Each row was made from one small tree. Brackets hold a mark, then the marks that hang from it, in the order of their numbers. Every link used is in the known rows. Write each row's tree.
Known rows:
{z944 {z913 {z483 z679} z523 z579}}: 0.35 1.06 -1.87 1.18 0.75 -2.74 -1.93 0.14 -0.64 1.63 -0.87 -0.22 -0.20 -2.99 2.15 -1.04 0.30 -0.87 0.81 1.76 0.05 2.41 0.78 1.06
{z411 z579 z944}: 1.23 -0.31 -0.44 -1.47 2.10 1.90 -0.38 -0.08 0.12 -0.10 -0.84 0.42 1.63 -1.86 0.33 0.60 -0.57 -0.18 -1.42 3.09 -0.29 0.42 0.24 0.39
{z942 {z579 {z411 {z944 z6}}}}: 0.80 -0.14 2.01 -0.99 -0.23 2.68 0.10 -0.81 -0.31 -0.13 0.00 0.71 1.35 -1.22 -0.69 -2.83 -0.85 1.07 -3.11 1.55 0.13 1.02 0.18 0.73
{z942 {z579 z411}}: -0.79 -0.21 2.34 -0.69 -1.29 1.15 -0.26 -0.34 -0.22 0.34 0.49 0.95 0.57 -0.78 -0.50 -1.52 -0.43 0.14 -1.64 -0.70 0.10 1.11 0.11 -0.07
{z913 z483 z523 {z944 {z942 z579}}}: -2.05 2.02 0.16 -0.46 3.09 -0.07 0.83 0.59 0.18 0.48 -1.54 0.84 0.90 -0.60 1.26 0.61 0.49 -0.31 0.68 4.40 -0.52 1.68 0.27 0.24
{z523 z53}: 0.48 0.58 -0.28 -0.82 0.73 0.13 -1.10 -0.77 0.55 0.19 -0.36 -0.87 0.29 0.59 -0.31 0.51 0.20 0.08 -0.18 1.45 0.29 0.54 -0.11 0.10
{z483 z679 {z913 {z579 z411}}}: 1.12 -0.04 1.60 0.79 -0.59 -1.17 -0.58 -0.41 -1.34 0.57 0.46 0.07 -0.22 -2.75 1.97 -1.98 -0.69 -0.60 -1.05 0.12 0.46 1.75 0.89 1.93
{z944 {z6 {z579 z411 z942}} {z913 {z483 z679}}}: -0.95 0.29 0.63 2.32 1.69 1.87 -2.03 -0.49 -1.71 1.18 1.37 0.56 -1.26 -0.78 0.37 -3.03 -0.19 0.78 -2.63 -1.90 0.31 1.76 1.32 2.91
{z942 {z579 {z411 z944}}}: -0.01 -0.44 1.72 -1.91 -0.27 1.87 -0.12 -0.50 -0.19 -0.02 0.24 1.00 1.06 -2.03 -0.40 -1.47 -0.83 0.28 -2.22 0.53 0.04 1.45 -0.07 -0.17
{z411 z579 {z944 {z913 z483} z942}}: -0.81 0.53 -0.88 0.56 6.26 1.16 -0.99 -0.18 -0.41 0.92 -0.33 1.15 1.16 -3.18 1.93 -0.51 0.16 -0.73 -1.95 1.69 -0.48 0.17 -0.92 0.09
{z579 {z411 {z944 z913}} z942}: -0.75 -0.58 0.89 -0.29 1.59 2.37 -1.85 -0.42 -1.15 0.54 -0.43 0.62 -1.06 -2.39 0.63 -1.22 -0.68 -0.47 -3.83 -1.43 0.50 0.69 -1.30 0.72
{z523 z53 {z913 z483}}: 0.16 0.58 -2.14 -0.90 1.34 -1.63 -1.02 -1.08 -0.04 0.89 0.34 -1.31 -0.18 -0.73 -0.04 0.10 0.71 0.64 1.25 3.06 0.49 1.32 -0.44 0.04
{z411 z579}: 0.42 -0.11 0.13 -0.33 1.29 1.09 -0.65 0.14 0.07 0.22 -0.54 0.37 1.13 -0.61 0.27 0.36 -0.19 -0.32 -0.93 1.69 -0.20 0.16 0.45 0.49
{z483 z913}: 0.32 -0.21 0.64 0.88 1.98 -0.96 -0.08 -0.46 -0.13 0.10 0.69 0.59 -0.68 -1.14 0.51 -0.01 0.05 0.20 0.87 -0.11 0.19 0.08 -0.06 0.49
{z913 z944}: -0.25 0.45 0.28 -1.12 -1.59 0.86 1.45 0.37 0.29 -0.29 -1.91 -0.42 -0.19 -0.19 0.02 0.96 -0.24 -0.59 0.04 2.07 -0.25 0.20 -0.07 0.33
{z913 z483 z523}: -0.42 0.75 -1.31 -0.23 1.51 -1.46 -0.53 0.58 -0.30 0.45 -0.17 0.15 0.36 -0.51 1.75 0.62 0.76 0.52 1.34 3.05 0.11 1.65 0.26 0.11
{z944 {z913 z579}}: 0.21 0.24 -0.05 0.98 -0.38 -1.05 -0.56 -0.14 -0.37 1.11 -1.02 -0.21 -0.41 -2.17 0.14 -0.94 -0.44 -0.73 -0.71 -0.52 -0.05 0.49 -0.01 0.03
{z523 z53 z913}: 1.09 0.29 -1.26 -0.65 0.60 -1.13 -1.20 -1.57 0.35 0.77 -0.32 -1.19 -0.26 -0.23 -1.44 0.24 0.25 0.06 0.09 2.05 0.68 0.63 -0.08 0.51
{z523 z53 {z913 z483 {z579 {z411 {z944 z6}}}}}: 2.26 0.80 -1.07 -1.66 -0.11 0.04 -0.44 -1.06 -1.31 0.85 -0.88 -1.78 1.07 -2.49 0.81 -2.24 -0.38 1.35 -2.10 6.36 0.74 2.70 -0.07 1.37
{z579 {z411 {z944 z6}} z942}: 0.38 -0.05 1.12 -0.36 1.26 3.70 -0.83 -0.10 -1.40 -0.35 -0.42 0.03 0.02 -0.31 0.67 -1.90 -0.81 1.03 -4.20 1.35 0.47 0.55 -0.37 1.82
{z6 {z579 z411 z942} {z944 {z913 z483}}}: -2.59 -0.06 0.60 0.40 2.22 2.32 -0.94 0.17 -1.28 1.41 2.11 0.84 -1.95 -0.89 0.67 1.40 -0.37 0.58 -2.32 -2.51 -0.19 2.80 0.81 0.51
{z913 z483 z523 {z579 z411} {z944 z6 z942}}: 0.00 2.32 1.04 0.17 1.07 0.53 1.27 0.85 -1.66 0.49 -2.78 -0.55 1.23 -0.63 3.11 -1.45 -0.02 0.07 -2.48 6.61 0.07 2.34 0.51 2.12
{z6 {z579 z411 z942} {z944 {z913 z483 z523}}}: -1.96 0.40 0.06 0.41 3.13 1.45 -1.68 0.20 -1.27 1.77 1.39 1.09 -1.67 -0.81 0.89 2.06 -0.07 0.59 -2.25 -0.39 0.12 3.69 1.42 1.05

Write each row's tree:
0.30 0.48 -0.80 2.52 1.30 -0.15 -0.76 -0.88 -0.34 1.11 1.35 0.39 -0.50 -0.92 -0.62 -2.29 0.13 0.70 0.13 -1.18 -0.16 1.13 1.90 1.93 : {z944 {z6 z579} {z913 {z483 z679}}}
-0.82 2.03 0.70 -0.77 0.62 -0.43 1.16 1.17 -1.52 0.67 -2.53 -0.35 1.05 -1.50 3.41 0.03 0.03 -0.70 -1.53 5.59 -0.06 2.72 0.22 1.17 : {z913 z483 z523 {z579 z411} {z944 z942}}
-1.53 0.52 2.72 0.42 1.77 1.31 -0.31 -0.58 -0.49 0.42 0.66 1.39 0.90 -0.27 0.12 -1.92 -0.29 -0.25 -2.65 -1.14 -0.02 0.45 -0.16 0.18 : {z944 {z942 {z579 z411}}}
-0.19 0.15 -0.70 0.01 2.21 1.04 -1.31 0.26 -0.91 0.73 -1.48 0.01 -0.82 -2.99 0.63 -0.53 -0.94 -0.50 -1.98 0.36 -0.03 0.68 -0.60 0.60 : {z411 {z944 {z913 {z579 z942}}}}
-0.46 -0.39 0.83 -1.34 1.05 2.81 -1.04 0.29 -1.27 -0.28 -0.13 0.30 -0.27 -1.13 0.99 -0.53 -0.74 0.24 -3.31 0.48 0.37 0.90 -0.70 0.84 : {z579 {z411 z944} z942}
-1.89 0.58 2.53 -0.22 2.62 2.28 0.04 -0.42 -0.16 0.67 1.51 1.36 0.27 0.10 0.45 0.29 -0.54 -0.24 -3.04 -1.67 -0.36 1.25 0.14 -0.36 : {z6 {z944 {z942 {z579 z411}}}}
-0.05 0.76 -1.33 0.05 -0.43 -1.45 -0.27 0.81 -0.83 0.56 0.17 -0.79 0.27 -1.78 2.22 -1.01 -0.07 -0.12 1.29 1.65 -0.33 1.66 0.67 0.63 : {z913 {z483 z679} z579}
-2.01 1.48 -0.76 1.51 5.69 -0.35 -1.98 -0.72 0.40 1.91 1.34 1.61 -0.39 -1.69 1.24 0.37 0.46 -0.83 -0.21 -0.98 -0.49 2.15 0.65 0.27 : {z6 {z944 {z913 {z483 z679} z523} {z942 z579}}}
-0.61 2.34 -1.53 0.45 5.57 -1.13 -1.70 -0.46 -0.03 2.06 -0.49 -0.52 -0.10 -1.33 2.44 1.95 0.45 -0.56 -0.88 2.79 -0.09 2.87 0.14 -0.04 : {z6 {z944 {z913 z483 {z523 z53} z579} z942}}
0.32 0.73 2.34 1.90 2.07 1.81 0.51 -0.78 -1.08 0.31 1.04 0.80 0.91 1.31 -0.53 -2.09 -0.37 0.81 -3.60 -0.37 0.14 0.54 1.73 2.12 : {z944 {z6 {z579 z411}} z942}
1.24 1.02 -0.10 -2.26 1.89 1.22 -2.48 0.02 -1.19 0.53 -2.24 -0.86 0.69 -1.53 1.61 0.30 -0.78 0.15 -3.55 5.21 0.82 3.31 0.30 1.56 : {z913 {z523 z53} {z579 {z411 z944} z942}}
-1.63 0.98 -0.89 2.11 5.01 0.24 -0.64 -0.59 -0.13 1.62 2.71 0.99 -0.95 -0.89 0.47 1.01 0.08 -0.54 -0.29 -3.14 -0.71 1.66 1.63 0.61 : {z6 z579 {z944 {z913 {z483 z679}} z942}}
0.85 0.74 -0.95 -1.70 -0.81 -0.23 0.39 -1.26 0.54 0.48 -2.30 -1.53 -0.46 -0.24 -1.58 1.23 0.00 -0.60 0.08 3.93 0.43 0.88 -0.23 0.80 : {z523 z53 {z913 z944}}
-0.21 2.05 1.33 -0.29 5.29 -0.18 -0.50 -1.29 1.03 0.56 -1.92 0.80 0.56 -0.64 0.04 1.12 0.31 -0.62 0.10 4.45 0.14 1.58 0.45 1.27 : {z483 {z913 {z523 z53} {z944 {z942 z579}}}}
-0.84 1.16 -1.89 1.39 2.68 -1.40 -3.01 0.65 -1.28 1.60 -1.05 -0.07 -1.07 -2.42 2.39 -0.83 0.12 -0.61 -0.04 1.14 0.18 2.25 0.44 1.81 : {z944 {z913 {z483 z679} z523 {z579 z942}}}
-1.35 -0.14 1.43 -0.58 1.22 3.15 -0.30 0.31 -1.02 0.55 1.76 0.63 -1.12 0.89 -0.37 2.14 -0.94 0.66 -2.83 -1.69 -0.08 2.37 1.75 1.04 : {z6 {z579 z411 z942} z944}
-0.08 0.75 0.91 1.65 4.81 1.85 -0.51 -1.50 0.25 0.61 -0.20 1.56 0.65 -1.59 -1.01 -3.02 -0.44 0.06 -2.70 -0.53 -0.25 -0.65 -0.38 0.53 : {z411 {z944 z6 z913 {z942 z579}}}
-0.29 -0.63 1.74 -0.77 -0.03 1.45 -0.90 -1.12 -0.08 0.79 -0.07 1.37 0.26 -3.21 -0.73 -2.08 -0.75 -0.38 -2.84 -1.18 0.14 1.07 -0.61 -0.33 : {z942 {z579 {z411 {z944 z913}}}}
-0.60 1.02 -1.11 2.33 2.11 0.39 -2.03 0.33 -1.48 1.15 -0.36 -0.60 -1.20 -1.67 1.88 -2.91 -0.21 0.25 -0.88 0.31 -0.03 0.92 0.12 2.14 : {z944 z6 {z913 {z483 z679} {z579 z942}}}
-0.92 0.62 2.97 2.47 2.37 1.79 -0.88 -1.49 -0.49 1.05 0.35 1.52 0.29 -0.65 -0.53 -4.00 -0.26 -0.15 -4.18 -2.22 0.19 -0.24 -0.40 1.02 : {z944 z6 z913 {z942 {z579 z411}}}
0.95 2.06 1.82 0.31 0.42 1.04 1.22 0.35 -1.28 0.39 -3.34 -0.44 1.24 -0.09 1.85 -1.36 -0.51 -0.49 -3.75 5.35 0.24 1.60 0.82 2.48 : {z913 z523 {z579 z411} {z944 z6 z942}}
0.96 -0.22 0.34 -0.42 -2.31 -1.14 0.19 -0.33 -1.46 1.02 -0.58 -0.67 0.06 -1.97 0.10 -1.30 -0.68 -0.19 -1.75 1.66 0.60 1.48 0.25 0.91 : {z523 {z913 {z579 z411}}}
1.10 0.87 0.24 1.11 4.42 1.87 0.89 -0.73 -0.35 -0.08 0.50 0.88 1.25 0.32 -1.07 -0.95 -0.54 1.04 -2.07 1.24 -0.32 0.18 1.69 1.57 : {z411 {z944 {z6 z579} z942}}
0.58 0.34 1.52 1.58 3.09 2.11 -0.64 -1.32 -0.89 0.54 -0.35 0.79 0.29 -1.65 0.60 -3.34 -0.45 -0.32 -4.96 -0.62 0.38 -0.31 -0.97 1.29 : {z579 {z411 {z944 z6 z913 z942}}}
-1.48 1.98 -0.35 0.84 5.71 -1.11 -2.59 -1.26 0.53 1.71 -0.27 0.90 0.56 -1.08 0.64 -0.64 0.92 -0.32 -0.16 1.72 0.14 1.70 -0.33 -0.02 : {z944 {z913 z483 {z523 z53}} {z942 z579}}
-0.36 1.17 -1.80 -0.47 3.26 -0.62 -2.09 -0.74 0.70 1.61 0.00 -0.37 -0.83 -0.82 1.16 2.36 0.79 -0.02 0.12 1.88 0.18 2.78 -0.15 -0.40 : {z6 {z944 {z913 z483 {z523 z53}}}}
1.10 0.74 -0.09 0.19 1.23 -1.22 -0.19 -0.43 0.27 0.23 -1.62 0.35 -0.60 -1.60 1.02 0.78 0.07 -1.09 1.20 3.11 0.30 1.48 1.12 2.23 : {z483 z679 {z913 z523 z944}}
-0.07 1.88 -2.21 -0.59 3.02 -0.92 -3.16 0.43 -0.87 1.01 -1.16 -1.38 0.04 -0.68 2.48 0.46 0.26 0.10 0.44 4.70 0.35 3.11 0.93 1.94 : {z913 {z483 z679} {z523 z53} {z579 z942}}
